Every row comes from one small tree of marks. The marks that hang from a mark follow it in brackets, in the order of their numbers. Every link used is in the known rows. Which tree was each row made from?
In the rows, zero is written as 128.
Known rows:
Q41(Q586(Q455 Q551(Q872)) Q903): [ 98 136  78 107 126 173 106 142 192 103 121 133 190 103 124  81 150  76
 149 146 137  83  85  78  93 134  65 148 140 150 179 139  98 177 143  96
 130 136  92 104 118]
Q872(Q551(Q586(Q234 Q455))): [116 122 143 103  94 181  75 142 208  87 141 151 174  97 157  93 152  94
 135 141 148 106  65 100  98 121  77 142 126 136 205 132 104 167 121 114
 151 133  77 120 114]
Q903(Q41(Q586(Q234 Q455 Q551))): [125 148 104 112  88 150 108 145 189  99 145 160 189  92 104 107 141 106
 140 156 132  74 104  88  96 139  69 139 130 143 188 134  95 180 172 109
 133 133  90  87 116]
Q551(Q586(Q41(Q189) Q234 Q455) Q872): [121 124  93  86 100 215  61 144 223  96 142 148 191  90 138  92 180  69
 121 163 127  79  66  85  87 109  40 185 136 149 210 111 105 148 121 104
 157 117  47  99 117]
Q41(Q189 Q586(Q234 Q455) Q903): [112 148  90 123 134 204 107 118 206 114 133 137 213 145 133 104 142  80
 124 154 161  71  92  81  69 138  43 145 164 142 175 140 111 203 143  85
 123 132 104  89 125]
Q551(Q586(Q234 Q455) Q872(Q41)): [122 133 115  81  97 205  53 139 223  77 150 154 171 101 150  85 160  75
 139 164 150  83  64  84  90 112  66 172 122 142 211 101 109 133 121 116
 167 120  42 119 112]
Q768(Q41(Q586) Q141 Q603): [106 115 161 105 113 145 200 156 143 142 134 130  98  92 116 126 121 129
 146 131 120 148 158 168 130  87 154  97 184 193 125 147 120 136 110 148
  91  93 193 135 110]
Q586(Q234): [134 118 130 129 111 153 104 134 159 124 152 152 148 128 135 137 137 124
 122 138 131 106 110 112 113 127 113 145 120 117 141 139 139 146 134 128
 141 137 112 114 134]
Q768(Q41(Q903) Q141 Q603): [108 117 148 105 121 154 193 142 123 149 144 122  94 107 116 125 112 107
 149 131 134 145 152 162 119  94 159 108 175 193 106 132 125 102 116 151
 104 105 185 134 106]
Q551(Q586 Q872): [111 129 131  98 121 168  99 138 167 101 109 127 141 105 151  87 145 104
 135 150 136 128  94 113 116 115  98 142 131 151 180 100 105 118 106 111
 145 111  89 140 117]
Q586(Q41(Q189 Q903) Q234 Q455 Q551): [129 117  42 108 105 203  77 145 209 119 175 150 218  96 103 118 181  52
 129 136 119  36  71  76  70 125  29 196 132 141 177 144 120 170 162 112
 148 149  55  63 119]
Q903(Q41(Q189 Q586(Q455 Q551(Q872)))): [116 176  88 107 108 162 120 131 176  96 121 130 193 100  99  86 148  87
 142 153 128  78 111  96  96 140  43 138 152 179 200 107  80 159 173  98
 121 116  80  91 103]
Q872(Q551(Q586(Q41 Q234 Q455))): [116 120 121  93  94 183  76 150 209  94 141 149 182  83 143  91 162  80
 134 133 134  95  60  99 101 119  74 149 126 132 201 136 100 169 121 115
 148 130  66 107 119]
Q141(Q768(Q41(Q189 Q586 Q903) Q603)): [114 127 143 103 130 167 188 138 142 148 138 118 126 112 117 116 132 104
 142 129 140 125 147 144 118  98 126  94 186 203 129 137 110 137 118 134
  83 109 175 125 104]
Q328(Q768(Q41(Q189) Q603)): [137 125 143 112 114 167 174 137 145 155 157 117 111 109 121 131 133 121
 136 120 135 149 143 154 120 104 131 108 166 204 130 142 138  98 109 149
 107 112 163 128 105]
Q41(Q586(Q455) Q903): [106 137 102 119 135 162 121 127 175 116 118 136 180 129 132 100 129  99
 136 148 155 100 103  89  94 140  93 128 148 126 151 146 109 185 132  97
 121 132 126 109 129]
Q603(Q768(Q41(Q586 Q903))): [115 127 135 107 131 137 170 140 138 148 105 141 121 133 114 111 118 122
 128 131 121 119 146 149 124 100 149 102 165 150 137 143 120 160 112 126
 100 107 166 113 110]
Q3(Q586): [120 116 130 129 120 142 110 144 163 117 126 126 143 120 132 131 128 127
 134 146 131 110 109 115 107 123 125 156 122 119 133 130 126 126 119 121
 143 140 121 131 100]
Q270(Q41 Q250): [135 145 118 144 122 115 130 117 115 182 129 102 171 117 106 146 129 141
 147 139 109 106 131 106 111 137 108 131 117 124 149 101 134 117 193  75
 125 140 125 147 144]
Q603(Q768(Q41(Q586(Q234 Q551)))): [125 109 136 108 108 142 150 158 163 140 127 161 127 110 110 124 138 130
 126 129 101 101 136 147 124  91 132 120 154 150 159 152 128 171 120 138
 110 114 148 105 107]
Q455(Q586(Q551)): [127 116 107 140 110 144 103 152 171 121 136 131 151 103 120 132 142 110
 148 136 129  95 112 107 107 117  93 179 102 137 142 140 121 133 143 140
 154 162 115 123 114]
Q328(Q768(Q41(Q586 Q903) Q141 Q603)): [114 117 153 101 112 172 203 161 160 158 155 115 106 101 125 109 130 118
 168 139 148 156 140 156 116  95 153 100 189 216 115 163 125 118 106 144
  90 105 190 133 122]
Q250(Q270(Q41(Q586 Q903))): [118 150 118 137 141 131 138 109 127 173 118 102 180 128 108 126 121 113
 153 146 125  95 116  91 109 149  96 122 120 122 137 109 118 153 192  66
 116 133 139 138 146]
Q903(Q41): [129 163 122 118 113 121 137 122 121 118 127 132 141 118 106 113 117 122
 136 142 136 116 137 119 121 143 118 117 130 143 142 108 104 121 160 120
 126 122 114 112 119]
Q41(Q586(Q455 Q551) Q903): [104 128  86 118 128 162 114 142 186 112 127 136 188 109 121  96 142  87
 145 139 143  81  93  84  89 136  74 140 143 139 168 149 103 188 143 100
 124 140 109 102 121]
Q41(Q586 Q903): [101 145 107 122 150 151 144 126 151 126 103 119 164 135 129  95 120 103
 137 134 150 112 114 107 103 141 110 109 153 131 133 142 109 173 126  98
 110 122 136 117 132]
Q455(Q586(Q41 Q234)): [134 116  98 129 103 165  91 152 186 130 146 146 168 106 117 140 152 100
 133 145 127  86 104  99 104 115  96 190 101 111 131 154 131 149 137 138
 156 157 105 105 133]
Q872(Q41(Q586(Q234 Q455))): [126 149 107 104 115 164  99 131 193  99 148 149 169 120 124 109 143  98
 139 138 143  80  95 101 102 126  90 137 137 125 163 135 120 172 138 123
 134 123  85 106 123]
Q41(Q586(Q234 Q551) Q903): [105 128  90 121 131 172 120 145 187 119 129 140 191 113 124 100 143  90
 141 134 142  75  90  90  86 135  78 134 141 133 158 154 113 191 142 100
 127 136 107  97 129]
Q768(Q41(Q189 Q586 Q903) Q141 Q603): [ 96 139 136 105 136 178 208 136 145 145 127 110 126 115 113 109 119  95
 146 130 138 129 150 157 105  96 121 100 207 214 127 131 112 140 117 128
  84  89 186 123 104]
Q189(Q41(Q586)): [118 158 106 126 139 128 134 133 157 120 100 141 163 119 124  99 130  93
 139 117 137 110 126 123 106 121  95 115 173 149 146 130 125 159 105 116
 114 119 124 119 131]
Q328(Q768(Q41)): [141 119 144 130 111 140 150 132 145 150 144 125 113 117 134 127 129 124
 134 125 138 155 146 142 126 117 142 113 140 158 127 147 138 111 114 147
 119 122 154 125 106]
Q551(Q586(Q41(Q189)) Q872): [110 141  95  90 128 186 104 137 172 109 108 112 163  97 132  79 164  78
 128 140 120 106  90 114 108 111  69 153 147 161 180  98  98 121 109 106
 136  99  70 118 118]
Q270(Q41(Q586)): [135 141 117 131 132 132 137 119 140 161 123 113 168 120 110 125 123 131
 144 143 113 103 126 115 107 126 105 106 146 126 135 134 126 149 158  96
 103 117 130 114 131]
Q872(Q41(Q189 Q586(Q455))): [123 172  94 107 135 169 118 115 175 103 130 122 173 133 117  99 141  86
 137 129 143  84 108 112 102 128  72 129 161 152 166 114 110 161 139 112
 117 109  89 108 112]
Q270(Q41): [146 137 118 132 129 128 127 112 121 165 138 112 152 126 111 138 122 131
 144 142 112 108 130 120 110 124 114 119 132 125 123 120 136 114 162 109
 117 128 123 117 127]
Q586(Q234 Q455 Q551): [139  94 102 121  83 168  67 154 205 106 182 173 177  95 126 137 162 105
 131 147 122  70  83  86  95 121  67 184 108 127 183 149 131 163 156 132
 159 158  78  93 118]
Q270(Q41(Q586) Q250): [124 151 117 142 126 118 138 124 134 178 114 102 187 112 105 135 131 141
 149 141 110 102 126 100 108 138  97 117 131 125 159 114 124 151 188  61
 110 132 133 143 149]
Q189(Q41): [130 152 107 128 133 124 125 126 139 124 116 141 146 125 126 111 128  93
 138 114 136 114 129 130 111 121 107 128 159 148 135 116 137 122 109 128
 128 126 118 123 128]

Write each row's tree:
[132 104  94 107  80 180  56 155 214  96 175 170 180  87 129 119 174  91
 138 156 115  71  74  80  98 117  55 194 105 141 199 137 124 150 155 127
 165 155  55  96 115]
Q586(Q234 Q455 Q551(Q872))
[118 167  91 144 139 167 131 108 157 178 123  97 228 135 107 124 134 105
 144 147 133  68 110  80  72 146  54 129 151 139 169 107 123 166 199  38
 113 132 115 121 146]
Q270(Q41(Q189 Q586(Q234) Q903) Q250)
[117 156  99 138 146 146 138 108 137 172 120  92 198 127 100 120 135  97
 155 139 119  75 111  91  95 146  60 133 133 146 155  99 111 155 203  60
 113 131 125 126 134]
Q250(Q270(Q41(Q189 Q586(Q551) Q903)))
[119 155 108 115 100 141 126 144 169 106 133 148 178  97 101 104 135 110
 140 146 129  83 113 102 102 141  82 123 134 148 172 131  96 169 169 109
 125 125  99  93 120]
Q903(Q41(Q586(Q234 Q551)))
[126 168  92 146 145 148 136  97 118 185 123  81 199 140 103 132 127 108
 146 138 128  88 125  97  86 146  75 133 140 144 150  86 126 118 199  54
 117 137 117 134 138]
Q270(Q41(Q189 Q903) Q250)
[111 126 104 114 111 164 106 156 196 105 131 145 175  95 125 101 160 102
 139 138 114  86  92  99 108 121  74 145 133 145 179 147 112 176 136 110
 130 127  91 106 125]
Q41(Q586(Q234 Q551(Q872)))
[116 184 110 120 127 143 151 116 142 113 109 119 172 126 101  98 124 108
 131 141 139 101 134 117 105 146  79 106 162 164 163 108  90 158 162  99
 107 105 116 103 116]
Q903(Q41(Q189 Q586))
[132 103  60  92  81 184  58 166 215 106 172 165 192  66 107 115 195  69
 135 145  93  56  66  79 101 111  50 207 106 134 191 146 119 151 153 129
 160 148  39  78 122]
Q586(Q41 Q234 Q455 Q551(Q872))
[ 99 196  89  92 143 192 114 110 191  86 118 107 200 129 125  58 143  41
 155 114 160  78  74  99  89 139  53 116 170 168 187 116  87 174 141  98
 115 113  64 105 104]
Q872(Q41(Q189 Q586(Q455) Q903) Q551)
[115 137  34  93 122 192  90 141 184 112 142 122 201  89  99  89 182  41
 142 133 109  59  76  84  91 124  33 191 139 167 180 119 101 137 155 108
 140 136  49  79 109]
Q586(Q41(Q189 Q903) Q455 Q551(Q872))
[123 166 106 146 136 138 142 112 137 177 112  89 203 124 103 133 136 128
 142 139 111  91 129 104  97 139  68 121 149 145 169 101 121 152 192  51
 104 125 126 135 142]
Q270(Q41(Q189 Q586) Q250)
[131 127  64 108 116 201  85 127 194 126 164 147 206 122 115 122 163  66
 118 145 135  60  82  82  78 129  52 182 139 125 159 140 124 166 149 108
 142 141  74  73 130]
Q586(Q41(Q189 Q903) Q234 Q455)
[124 126  60 129 115 193  91 151 200 128 148 131 199 106 106 125 163  64
 141 137 129  52  88  87  77 118  50 202 116 139 148 145 119 152 153 125
 156 161  82  85 120]
Q455(Q586(Q41(Q189 Q903) Q234 Q551))
[121 139  72  95 111 170  78 139 183  93 152 137 170  96 117  91 161  64
 156 139 127  74  81  87 102 125  66 174 119 156 183 114 107 123 153 126
 153 140  51 106 103]
Q586(Q455 Q551(Q872(Q41(Q903))))
[121 143 119 137 134 142 127 112 143 172 130 114 190 130 109 130 126 111
 149 152 128  83 108  83 102 149  89 131 117 117 144 115 122 163 196  65
 122 136 132 130 148]
Q250(Q270(Q41(Q586(Q234) Q903)))
[127 144  75  98 109 174  79 137 186  92 154 133 170  97 115  97 169  69
 149 135 117  74  87  95 105 118  50 178 127 169 194 106 109 122 154 126
 149 133  48 104  98]
Q586(Q455 Q551(Q872(Q41(Q189))))
[121 110 163 103 101 161 199 166 161 156 158 120  96  91 125 119 138 134
 165 137 133 162 148 165 127  88 155 101 185 216 120 165 130 117 104 153
  90 102 191 137 121]
Q328(Q768(Q41(Q586) Q141 Q603))
[107 144 117  98 123 171 115 137 172 103 111 113 168  97 135  79 154  78
 137 112 129 112  80 124 111 121  80 126 148 156 183 118  94 150 115 109
 127 110  82 119 114]
Q872(Q551(Q586(Q41(Q189))))
[121 123 138 129 104 171 141 129 192 127 141 143 155 122 133 123 137 102
 127 148 132 113 143 134  98 101  86 136 180 165 163 138 120 175 133 125
 108 104 149 102  98]
Q768(Q41(Q189 Q586(Q234 Q455)) Q141)
[116 124 153 107 121 148 191 152 146 150 118 132 107 130 114 115 134 132
 143 137 108 128 161 177 129  77 140 112 195 189 140 135 120 152 116 135
  83  89 178 117 113]
Q603(Q768(Q41(Q189 Q586) Q141))
[116 131 141 132 118 163 161 128 173 134 129 130 144 126 130 120 131 104
 127 136 129 121 153 148 104 102 100 122 183 169 149 134 121 166 128 126
 100  96 158 109 101]
Q768(Q41(Q189 Q586(Q234)) Q141)
[131 104 166 105  98 158 192 162 147 159 171 120  83  95 125 129 135 134
 164 134 132 167 150 169 131  87 164 113 173 215 112 156 138  89 108 164
 101 108 185 140 119]
Q328(Q768(Q41 Q141 Q603))
[137 159  92 133 151 160 135  93 124 168 130  93 180 150 108 122 119  98
 143 141 132  90 125 110  85 133  82 121 156 144 126 106 129 116 170  87
 111 123 116 105 121]
Q270(Q41(Q189 Q903))
[ 99 155  70 115 142 206 115 131 198 111 121 121 211 124 123  80 157  60
 138 137 141  65  85  86  75 134  33 149 163 168 183 127 102 180 149  85
 123 123  82  89 117]
Q41(Q189 Q586(Q234 Q551(Q872)) Q903)
[113 112 146 100 113 152 175 157 159 146 126 147 115 124 118 111 129 123
 149 151 122 121 146 155 119  83 148 120 183 171 140 147 118 161 119 135
  94 103 177 115 117]
Q603(Q768(Q41(Q586(Q455) Q903) Q141))
[129  89  82 111  84 177  63 174 226 107 170 159 191  78 112 137 171  91
 133 152 108  51  66  81  82 114  71 209 107 114 170 153 126 156 140 124
 165 158  67  88  97]
Q3(Q586(Q41 Q234 Q455 Q551))
[133 107 108 139  96 164  83 156 195 117 156 149 167 104 125 140 149 106
 143 145 132  78 100  95  95 114  82 193  96 128 152 149 128 148 147 140
 164 169 103 111 119]
Q455(Q586(Q234 Q551))
[117 143 112  82 110 186  72 134 197  81 132 136 156 101 147  78 153  79
 144 157 146 101  77  96 102 112  78 157 128 153 200  91 101 119 117 117
 157 113  53 130 108]
Q551(Q586(Q455) Q872(Q41))
[115 151  91 125 134 130 129 143 166 115 107 141 171 104 117  97 139  84
 145 110 126  95 118 120 101 119  80 125 170 159 158 132 121 158 113 119
 118 124 112 113 124]
Q189(Q41(Q586(Q551)))
[129  99 160  98  91 160 154 157 172 137 166 156 123  89 123 136 144 125
 139 145 129 121 136 133 127  89 132 115 160 178 145 157 120 151 118 151
 102 123 166 122 110]
Q141(Q768(Q41(Q586(Q234 Q455)) Q603))
[ 95 116 131 100 120 160 199 158 151 141 135 123 119  86 109 109 124  99
 158 125 126 123 140 151 112  92 135 105 185 205 128 147 111 139 121 139
  95 102 179 122 102]
Q768(Q41(Q586(Q551) Q903) Q141 Q603)
[124 124  81 109 126 170 110 137 162 137 146 140 173 117 114 121 150  84
 126 130 128  83  96 100 100 131 103 155 127 111 125 146 129 151 135 117
 137 134  93  90 141]
Q586(Q41(Q903) Q234)
[118 119 126 106 116 167 178 153 163 152 148 122 129  91 118 110 134 108
 151 121 139 134 125 135 110 110 130 100 165 198 134 163 125 127 111 139
 105 119 163 121 107]
Q328(Q768(Q41(Q586(Q551) Q903) Q603))
[116 115 148 124 106 137 154 138 169 128 128 141 127 109 132 120 125 116
 137 144 127 137 153 142 119 102 125 124 165 154 146 144 117 163 125 135
 106 106 165 120 101]
Q768(Q41(Q586(Q455)) Q141)
[119 165 116  88 110 210  76 123 218  73 146 132 191 113 145  74 157  55
 142 125 158  75  58 104  83 121  45 142 148 162 218 101  98 156 129 112
 146 116  41 109  98]
Q872(Q41(Q189) Q551(Q586(Q234 Q455)))
[125 153 105 143 134 128 133 109 113 186 126  95 184 127 107 133 122 119
 153 140 127  98 122  94  97 146 103 129 124 125 142  99 129 117 193  62
 125 144 125 141 146]
Q270(Q41(Q903) Q250)
[112 126  98 109 110 155 101 153 193  99 126 142 175  90 123  98 161 101
 143 145 116  94  95  94 111 121  69 152 134 149 187 141 103 175 139 112
 129 131  91 110 117]
Q41(Q586(Q455 Q551(Q872)))
[124 163  93 115  98 168 112 133 192 100 143 148 204 104 101 104 146  93
 134 153 135  64 106  92  85 140  39 143 149 163 198 121  93 180 179  99
 126 126  84  80 109]
Q903(Q41(Q189 Q586(Q234 Q455 Q551)))
[119 135  60 127 130 173 111 146 174 130 130 111 184 104 101 116 155  67
 147 127 127  68 101  99  89 120  62 190 122 148 136 135 111 138 148 125
 146 154  96  98 116]
Q455(Q586(Q41(Q189 Q903) Q551))
[110 131 141 105 131 159 194 145 147 152 115 126 118 139 113 107 128 116
 147 138 122 121 155 168 116  83 136 110 200 189 135 134 116 155 117 126
  83  90 177 113 113]
Q603(Q768(Q41(Q189 Q586 Q903) Q141))
[118 152  88 122 128 166 103 131 197 112 123 160 199 123 131  96 134  69
 139 138 160  79  98  89  74 128  68 138 171 139 163 137 126 181 116 104
 131 136 104  99 133]
Q189(Q41(Q586(Q234 Q455) Q903))
[108 125 113  91 102 192  80 145 208  95 137 144 191  89 143  83 158  67
 137 135 144  90  54  92  90 124  71 150 132 133 197 137  98 170 123 108
 147 132  66 104 120]
Q872(Q551(Q586(Q41(Q903) Q234 Q455)))
[127 107 163 105 108 130 181 157 129 153 133 141  81 123 116 128 130 143
 146 136 106 139 161 179 140  77 171 121 170 173 123 136 132 124 116 153
  99 101 177 125 116]
Q603(Q768(Q41 Q141))
[104 174 100  89 122 188  95 126 207  84 135 135 198 115 130  67 145  53
 158 123 162  74  61  87  91 137  73 122 145 140 187 136  96 185 140 105
 131 128  61 103 115]
Q872(Q41(Q586(Q234 Q455) Q903) Q551)
[126 155 118 115  93 149 112 135 180 103 139 159 182 107 110 111 130 115
 133 164 143  88 113  92 100 144  85 129 134 134 175 133  99 177 164 107
 129 128 103  95 123]
Q903(Q41(Q586(Q234 Q455)))
[115 116  60 112 118 183  88 154 202 111 145 123 197  95 106 117 162  68
 139 142 121  53  75  85  73 123  57 198 132 139 162 132 112 145 142 108
 148 149  75  90  87]
Q3(Q586(Q41(Q189 Q903) Q455 Q551))
[125 104 161 101  89 167 184 168 177 150 170 130 105  88 127 122 141 131
 164 147 136 157 139 154 121  87 145 113 182 213 133 168 130 124 109 154
  96 108 184 132 117]
Q328(Q768(Q41(Q586(Q455)) Q141 Q603))
[137 112 151 110 106 152 170 146 141 155 158 127  98  99 122 134 130 131
 141 124 133 157 142 152 129 103 155 105 151 188 121 152 140  97 106 156
 112 118 167 133 110]
Q328(Q768(Q41 Q603))
[124 140  70 113 136 188 114 125 164 136 144 128 189 128 111 117 156  71
 120 126 131  73  97 101  90 129  73 158 146 130 134 133 126 150 139 108
 130 126  88  82 134]
Q586(Q41(Q189 Q903) Q234)
